Each row comes from the steps of one walk. Every step used is in the known rows, and no mark comes twice. Write the walk behind each row, first mark first.
Known rows
gimetas voleb vegag dafi: [-0.36 -0.25 -0.10 -0.22  1.26 -0.10 -4.35 -0.46  0.12 -0.14  0.21  0.58
  0.43  0.75 -2.45 -0.01  0.97  0.42 -0.69 -0.62  0.64 -0.71  1.83]
dovi pavokol gimetas voleb: [ 4.32  0.17 -1.63 -0.37  0.05 -0.04 -6.16  0.75  0.23 -1.92 -0.52 -0.12
 -1.83 -2.32  0.31 -1.56  0.64  0.36 -0.64  0.06 -0.09 -0.44  0.07]
fegal zaruv pavokol dovi: [-0.07  0.39 -0.71 -0.73  0.62 -0.14  3.16 -1.13 -1.91  1.76  0.62 -0.90
 -0.80 -2.11  0.69 -0.10  0.08 -0.93  0.05  1.79 -4.01  3.50  2.90]
fegal zaruv pavokol: [ 0.00 -0.20 -1.74 -1.27  0.76  0.23  3.09  0.71 -1.77  0.74  0.99  0.60
 -0.71 -2.61 -0.71 -0.01 -0.23 -2.16  0.44  0.83 -1.58  1.91  2.32]
fegal zaruv: [ 1.22  0.37 -1.35 -0.95  1.12  1.03 -0.14 -0.47 -1.35  0.95  0.78  1.98
 -0.39 -2.88 -1.97  1.14 -0.17 -1.13  1.61  0.88 -1.66  1.65  1.37]
vegag zole zaruv pavokol: [-0.08 -0.72 -1.91  0.85 -1.15 -1.86  5.68  0.48  0.18  0.66  1.04  0.68
 -0.68 -0.17  1.88 -0.02 -2.37 -3.17  0.73  1.53 -0.33  1.92 -2.27]
dafi voleb vegag zole zaruv pavokol dovi: [-1.17  0.24  1.14  1.59 -0.41 -2.07  2.51 -1.58 -0.84  1.48 -0.03 -1.86
 -0.82  1.07 -0.24  0.92 -2.58 -0.24  0.50  1.45 -3.23  1.63 -0.13]
dovi pavokol gimetas voleb dafi vegag zole zaruv: [ 1.39  1.19  0.78  2.85 -1.96 -0.29 -0.70  0.15  0.85 -0.72 -0.61 -1.51
  1.83  3.71  3.88 -0.94 -0.58  0.05 -0.42 -1.02  1.42 -0.99 -2.48]
gimetas voleb dafi: [-0.60  0.86  0.72 -1.78  2.07 -0.46 -3.83  0.16  0.59  0.17  0.07  0.64
 -0.34  0.34  0.09  0.46  0.04  0.33 -0.35 -0.25 -0.69  0.04 -0.09]
zole zaruv pavokol: [-0.18 -0.51 -2.06 -0.16 -1.49 -0.80  5.13  1.21 -0.46  0.58  0.49  1.55
 -0.86 -1.92  0.31  1.02 -0.21 -2.47  0.36  1.37 -1.13  1.00 -2.16]
voleb dafi: [ 0.21  0.38  1.08 -0.47  0.97  0.30 -1.17  0.13  0.32  1.01  0.52  1.41
 -0.33  0.17 -0.50  1.06 -0.81  0.16  1.09  0.01 -1.62  0.50 -0.11]
voleb vegag: [ 1.41 -0.78  0.29  0.00  1.10  1.73 -2.78 -0.22 -0.21  0.60  0.24  2.34
  0.00 -2.50 -4.36  1.48 -1.25  1.06  1.05  0.37 -1.43  0.31  0.33]
zole zaruv pavokol gimetas voleb dafi: [-3.49  1.35  0.43 -0.17 -0.51 -2.36  1.72  0.24  0.38  0.83 -0.07 -1.10
 -0.32  0.96  2.48 -1.64  1.70 -0.28 -1.56 -0.28 -0.24 -0.75 -0.54]
dafi voleb vegag fedav: [ 2.01 -0.35  0.11 -3.42  0.36  0.65 -3.82 -0.92 -0.43 -0.73 -0.99  0.35
 -1.12 -0.91 -5.34  0.82 -0.55  0.78  0.97  0.22 -0.25 -1.10  1.15]
zole zaruv pavokol gimetas voleb dafi vegag fedav: [-2.75  0.67  0.58 -2.20 -2.47 -0.59  4.06 -0.35  0.43 -0.26 -1.45 -2.47
  1.43  3.09  2.70 -2.09  2.84  0.07 -1.78 -0.82  2.58 -1.13 -1.10]
dafi vegag voleb: [ 1.78 -1.48 -0.14  0.02 -0.05  1.39  3.11  0.49 -0.17 -1.37  0.26  0.76
  0.55 -1.61 -0.73  1.54  1.78  0.92 -0.59  0.16  1.25 -0.25 -0.68]
dovi pavokol zaruv: [ 4.51 -0.62 -2.42  1.37 -0.54  4.18 -3.68  1.29 -0.11 -0.82 -0.26  4.04
 -0.99 -1.67 -0.47  2.33 -0.47 -0.44  0.48  1.14 -2.35  1.38 -0.28]
zaruv pavokol gimetas voleb: [-0.45 -0.40 -1.07 -1.44  0.91 -1.03 -1.38  0.70  0.52 -0.98 -0.33 -1.08
 -1.86 -1.81  0.81 -2.21  1.11  0.74 -1.02 -0.07  0.43  0.37  1.12]
zole vegag: [ 1.41 -0.90 -1.07  0.97 -1.14  1.85  0.25  0.72  0.35  0.29  0.12  2.18
  0.07 -2.14  0.34  1.73 -1.14 -1.22  1.70  0.91  0.78 -0.20 -2.20]
gimetas voleb dafi vegag fedav: [ 0.05  0.16  0.87 -3.88 -0.07  1.30 -1.61 -0.42  0.51 -1.01 -1.31 -0.43
  1.43  2.46  0.24  0.11  1.57  0.67 -0.70 -0.70  2.21 -0.65 -0.44]
zaruv pavokol gimetas voleb dafi vegag fedav: [-1.68  0.01  0.96 -3.22 -0.81  0.13  0.91 -0.21  0.72 -1.03 -1.44 -3.11
  0.89  2.91  2.18 -2.89  2.18  1.46 -1.83 -1.44  2.70 -0.75  1.06]
fegal zaruv pavokol gimetas: [-0.30  0.21 -1.14 -0.31  0.28 -0.03  2.31 -0.17 -1.35  0.82  0.58 -0.77
 -1.12 -2.51 -0.15 -2.03  0.78 -0.28  0.36  0.20 -1.12  1.50  2.79]
fegal zaruv pavokol gimetas voleb dafi vegag: [-3.56  1.18  1.45 -0.47  0.68  0.65  1.59  0.25 -0.97  0.36 -0.53 -2.37
  1.72  1.43  1.97 -1.74  2.11  1.48 -1.12 -1.78  0.70 -0.08  2.72]

Which walk is each row?
[ 1.89 -1.07 -0.02  1.00  0.04  2.16  1.08 -0.07  0.88 -0.58 -0.06  0.97
  0.70  0.68  0.41  1.31 -2.07  0.48  2.16  0.15  1.44  1.74 -1.65]  dafi vegag zole
[ 0.42 -0.31 -0.54  1.74 -1.61  0.13 -0.21  0.45  0.48 -0.44  0.03  0.09
 -0.68  1.59  1.19  1.29  0.81 -1.39  1.85 -0.12  1.57 -1.97 -0.45]  zole vegag dafi voleb
[ 2.93  0.04 -0.66  1.65 -0.33 -0.26 -6.68 -0.23  0.11 -1.21 -0.20 -1.01
 -0.03  0.66 -1.13 -2.39  1.38  0.93 -1.43 -1.14  0.48 -1.86  2.56]  dovi pavokol gimetas voleb vegag dafi
[-1.02  0.38  1.59  2.39 -1.37  0.56  4.16 -0.44  0.84  1.35  0.14  0.73
  2.31  3.54  1.98  1.92 -1.82 -0.66  1.73 -0.14  0.76  0.76 -3.35]  voleb dafi vegag zole zaruv
[-3.75  0.86  1.18  0.62 -1.42 -0.27  3.62  0.56  0.34  0.32 -1.02 -1.54
  1.54  2.34  2.91 -0.59  2.23  1.14 -1.08 -1.19  1.30 -1.17 -1.39]  zole zaruv pavokol gimetas voleb dafi vegag
[-0.11  0.02  1.81  0.21  0.04  2.36  0.65  0.39  0.60  0.50 -0.28  1.05
  1.44  1.56 -0.01  2.08 -0.02  1.62  1.41 -0.76 -0.01  0.13 -1.01]  voleb dafi vegag
[ 0.66 -0.49  0.11 -0.40  2.34 -0.09 -4.58 -0.74  0.35 -0.23  0.26  0.77
  0.40 -0.51 -2.40  0.22 -2.82  0.48 -0.09  0.19  0.35  0.92  0.40]  gimetas voleb vegag zole
[-2.56  0.11  1.74 -0.28  0.21  0.41  0.50  0.80  0.62 -0.58 -0.87 -2.23
  0.92  2.17  2.40 -1.49  1.74  2.54 -1.27 -1.68  1.41 -0.69  0.59]  zaruv pavokol gimetas voleb dafi vegag
[-2.22  0.17 -0.42  0.12 -0.34 -1.11  0.28 -0.09 -0.25  0.30 -0.47 -0.27
  0.11 -1.68 -1.49 -1.07  0.97  0.57 -1.66  0.02 -0.25 -0.93 -0.09]  zole zaruv pavokol gimetas voleb vegag
[ 1.15 -0.47  0.99  0.55  1.77 -0.05 -3.67 -0.67  0.01 -0.18  0.05  0.54
 -0.88  0.00 -3.48  1.20 -3.26  0.99  1.84  0.16 -0.74 -0.03  0.68]  dafi voleb vegag zole
[ 0.38 -0.01  1.05 -0.46  1.23 -1.39  1.37  0.14 -0.06 -0.05  1.52  0.36
 -0.42 -0.38  0.01  0.37  0.92 -0.11 -1.24  0.11 -1.01 -0.60  0.56]  vegag voleb dafi
[ 2.65  0.46 -0.79  2.43 -0.82 -1.21 -3.96 -0.51  0.11 -0.50 -0.11 -0.08
  0.40 -0.21 -0.30 -1.39 -1.93 -0.50 -0.86  0.06  0.04 -0.66 -1.21]  dovi pavokol gimetas voleb vegag zole zaruv
[-0.30 -0.38  0.90  1.25 -0.65 -0.35  2.78  0.55  0.07  0.28  1.30  0.41
  1.03 -0.01  2.01  0.78  0.58 -1.36 -1.15  0.02  0.70 -1.88 -0.89]  zole vegag voleb dafi
[-1.36  0.66 -1.33 -1.50  1.34 -0.80 -0.19  0.03 -1.21  0.01  0.19 -1.36
 -1.06 -2.44  0.39 -2.53  1.57 -0.24 -1.12  0.04 -0.26  0.84  2.99]  fegal zaruv pavokol gimetas voleb
[ 1.03 -0.02 -0.46 -0.09  0.26 -0.73 -1.82 -0.02  0.40 -0.64  0.17  0.01
 -2.14  1.36 -0.94  0.89  1.19 -0.08  1.60 -0.09  0.06 -0.82  1.07]  vegag dafi voleb
[-1.46  0.09  0.89  2.06 -0.66 -1.82  1.88 -0.58 -0.05  0.47  0.05 -1.56
 -1.02  0.64 -1.09 -0.93 -1.86  0.60  0.66 -0.03 -0.45 -0.52 -0.04]  dafi voleb vegag zole zaruv pavokol gimetas
[-1.26 -0.44  0.10  0.99 -0.32 -1.67  2.48  0.30 -0.69  0.45  0.47 -0.14
 -0.63  0.51 -1.65  1.10 -2.93 -1.19  0.73  0.53 -0.77 -0.24 -0.74]  dafi voleb vegag zole zaruv pavokol
[ 1.55 -1.33 -1.21  0.98 -0.89  0.31  2.91  0.73 -0.14 -0.57  1.01  1.24
  0.15 -2.73  0.85  0.97  0.67 -1.73 -0.68  0.87  1.31 -1.18 -1.39]  zole vegag voleb
[-0.50  0.19 -0.06  0.67  0.74 -0.82 -1.53 -0.88  0.34  0.50  0.29  1.57
  0.98 -0.33 -1.76  1.02 -2.27 -1.04 -0.05  0.72  0.19  0.35 -1.86]  gimetas voleb vegag zole zaruv
[-1.33  0.79  2.31 -0.01  0.77  1.45 -2.86 -0.31  1.19 -0.30 -1.24 -1.01
  1.08  1.89  0.96 -0.41  1.76  3.45  0.08 -1.63  1.30 -0.89 -0.15]  pavokol gimetas voleb dafi vegag
